What can hang from each mark
q927: q58 q821
q125: q58
q33: q58 q821
q821: q33 q125
q513: q92
q416: q513
q58: q33 q92 q416
q486: q876
q876: q58 q486

In the rows, zero is written as 128.
Known rows, with every way that one mark hangs from another
[q821 q33]: [152 112 119 114 135 155 141 129 150 138 119 113 199 133 153 128 141 105
 158 101 124 141  83 140 132]
[q513 q92]: [113 104 140 124 132 167 139 134 144 111 117 148 217 124 164 120 163  75
 104 128 122 130  55 146 136]
[q33 [q58 [q416 [q513 q92]]] [q821 q125]]: [104 127 120 146 154 141  57 170  91 100  61 190 100 100 171 130 114 124
  80 148 128 162 144 120 130]
[q927 q58 q821]: [117 128 134 132 116 108 116 160 146 162  98  80 116 130  98 108 110 129
 127  77 141 134  87 148 134]
[q33 q58]: [108 140 140 103 158 157 132 144 105 116 158 124 144 130 102 114 129 117
 100 143 126 133 102 145 135]
[q58 q33 q92 [q416 q513]]: [122 136 118 136 110  88 142  86 164 113 129 121 136 139 134 129 146  79
 134 162 130 109 172 111 125]
[q927 [q58 q92] [q821 q33 q125]]: [152 131 143 115 124 101 109 155 170 202 108  96  96 137 101 112 106  76
 172  85 143 138 131 126 134]
[q58 [q33 [q821 q125]] [q416 [q513 q92]]]: [126 104 108 154 126 117  94 144 122 109  52 190 129 102 189 152 126 147
 115 141 115 144 156 109 132]
[q486 q876]: [141 106 113 107 125 143 156 136 105  87 149  98 173 133 128 123 121  71
 131  76 138 145  81 147 140]
[q125 [q58 q33 [q416 [q513 q92]]]]: [104 140 131 149 112 150 139  88 138 120  80 151 171 133 143 142 152 126
 106 131 113 109 120 129 125]
[q876 q58]: [122 126 125 120 142 168 166 141 111 116 179 110 155 133  95 114 144 178
 127 127 144 135  73 143 133]
[q821 q33 [q125 q58]]: [142 134 146 101 155 165 140 140 142 144 125 129 141 123 115 139 116 131
 167  69 109 138  96 133 124]
[q821 q33 q125]: [148 116 134 103 156 149 137 149 149 134 117 142 161 119 139 136 124 113
 171  90 123 156 112 127 130]
[q416 q513]: [114 129 116 129 131 140 150 122 152  89 118 105 183 123 129 118 142  87
 128  93 123 127  92 134 129]
[q927 [q821 q125]]: [135 109 137 127 137 115 147 164 161 123 102 121  88 109 114 117 107  99
 135  72 125 147 125 136 138]
[q927 [q821 [q125 [q58 q33 q92 q416]]]]: [143 135 151 130 112  86 138 117 159 157 128 130  31 124  94 133  98 108
 140 118 118 116 188 120 125]
[q33 [q58 q92 q416] [q821 q125]]: [133 131 140 114 156  95  57 169  95 111 164 171  22 107 137 120  97 116
 105 159 134 149 173 116 124]
[q33 [q58 q92] q821]: [145 124 128 103 141 119  96 153  94 122 187 113 128 126 129 107 125  97
 102 162 121 121 105 140 133]
[q821 q33 [q125 [q58 q92 q416]]]: [144 143 154 115 141 120 105 119 160 140 146 150  80 129 128 135 117  91
 162 101 129 136 145 118 116]
[q486 [q876 q58]]: [142 116 108 115 129 166 175 143  75 102 175  84 164 144  92 116 123 136
 128 102 153 147  74 147 143]
[q876 [q58 q33 q92 q416] q486]: [119 125 138 133 112 113 157 109 143 159 180 120 133 147 120 116 153 169
 134 189 148 103 150 123 124]
[q58 [q33 q821]]: [155  95 111 122 125 121 133 144 109 127 135 115 168 115 153 139 126 177
 133 137 102 126 106 135 134]
[q876 [q58 q33 q92] q486]: [125 121 139 113 119 140 193 111 143 168 200  87 194 149  98 109 162 159
 143 178 134  84 113 132 131]

Rows
[126 142 108 135 133  92  68 136 100  98 130 125  79 123 148 112 117  97
  96 163 136 130 154 123 123] | [q33 [q58 q92 [q416 q513]] q821]
[122 132 155  96 146 151 163 126 125 138 151 133 125 114  83 145 118 164
 149  97  97 118 126 125 128] | [q821 [q125 [q58 q33]]]
[117 139 133 149 139 166 108 119 156 125  44 173 144 123 158 144 134  98
 134  87 122 145 117 121 122] | [q821 q33 [q125 [q58 [q416 [q513 q92]]]]]
[167 101  79 141 108 121 124 145  41 116 139 113 111 136 133 143 100 220
 126 139 148 155 137 131 138] | [q486 [q876 [q58 [q33 q821] q416]]]
[117 153 129 132 109 106 146  73 157 120 143 105 113 142 108 132 139 101
 131 142 114  93 159 119 118] | [q125 [q58 q33 q92 [q416 q513]]]
[129 158 118 130 134 125  97 104 138 134 116 124 125 149 136 115 136  58
 127 166 144 132 161 119 124] | [q821 [q33 [q58 q92 [q416 q513]]]]
[104 123 115 153 112 138 135 101 147 112  69 161 183 129 169 138 160 110
 107 161 122 124 134 121 132] | [q58 q33 [q416 [q513 q92]]]
[114 153 142 123 130  99 136  96 152 120 140 137  77 124  93 141 123 101
 146 121 113 107 184 104 117] | [q821 [q125 [q58 q33 q92 [q416 q513]]]]
[151 101 119 121 110 118 157 136 116 167 184  93 175 136 132 116 148 197
 138 176 123  93 101 131 130] | [q876 [q58 [q33 q821] q92] q486]
[138 123 113 127 115 121 141 124  90 100 186 102 102 152 109 113 126  93
 122 135 172 142 125 132 135] | [q486 [q876 [q58 q92 q416]]]
[138 147 134 115 141 125  90 117 131 148 157 134 109 151 138 117 133  71
 124 179 144 136 153 128 127] | [q821 [q33 [q58 q92 q416]]]
[113 129 141 136 122 117 134 126 149 130 171 121 125 136 133 102 151 136
 118 161 162 114 121 130 119] | [q876 [q58 q92 q416] q486]
[129 141 145 119 116 107 134  91 142 136 173 127 106 140 115 135 138 116
 131 147 116  99 148 126 119] | [q125 [q58 q33 q92 q416]]
[148 100 115 131 122 144 155 154  96 158 146 101 190 123 138 127 135 252
 135 147 125 113  90 138 131] | [q876 [q58 [q33 q821]] q486]
[ 99 139 140 139 132 146 134 108 139 120  72 176 131 117 134 150 135 133
 118 119 111 122 150 114 124] | [q821 [q125 [q58 q33 [q416 [q513 q92]]]]]
[118 135 140 138 121  85  97 155 141 177  77 139  28 119  96 138  86 175
 139 104 142 151 187 115 131] | [q927 [q58 q33 q416] [q821 q125]]
[107 148 136 129 138 125 133 110 137 111 106 146  85 112  99 152 115 156
 141  96 113 129 174 109 119] | [q821 [q125 [q58 q33 [q416 q513]]]]
[127 119 109 160 108 132 103 117 113 121  67 143 158 119 180 147 134 162
 101 136 102 119 109 130 124] | [q125 [q58 [q33 q821] [q416 [q513 q92]]]]
[153 122 129 128 109  88  98 118 115 132 162 122  94 126 142 138 120 157
 129 148 109 103 141 126 118] | [q125 [q58 [q33 q821] q92 q416]]
[119 121  88 157 103 167 164 105  82 112  95 126 183 155 128 135 144 137
 105 152 151 137 127 126 143] | [q486 [q876 [q58 q33 [q416 [q513 q92]]]]]
[153 112 126 114 124 132 129 133 100 136 147 101 157 120 130 143 115 201
 135 112  90 110  90 141 127] | [q125 [q58 [q33 q821]]]
[135 137 157 135 122  86 113 133 164 132 128 134  18 117 109 117  99  72
 127  87 128 132 159 130 122] | [q927 [q821 [q125 [q58 q92 q416]]]]
[ 97 141 115 159 126 137 140 131 143 109 107 113 147 127 134 113 146 178
 117 119 157 127 116 128 120] | [q876 [q58 [q416 q513]] q486]
[121 138 141 125 124 129 137 106 126 127 141 135 112 130 115 146 128 174
 126 124 114 118 138 133 121] | [q125 [q58 q33 q416]]
[108 147 127 142 157 171  88 136 128 131  49 184 135 130 158 133 135  85
 113 144 137 159 151 118 133] | [q821 [q33 [q58 [q416 [q513 q92]]]] q125]
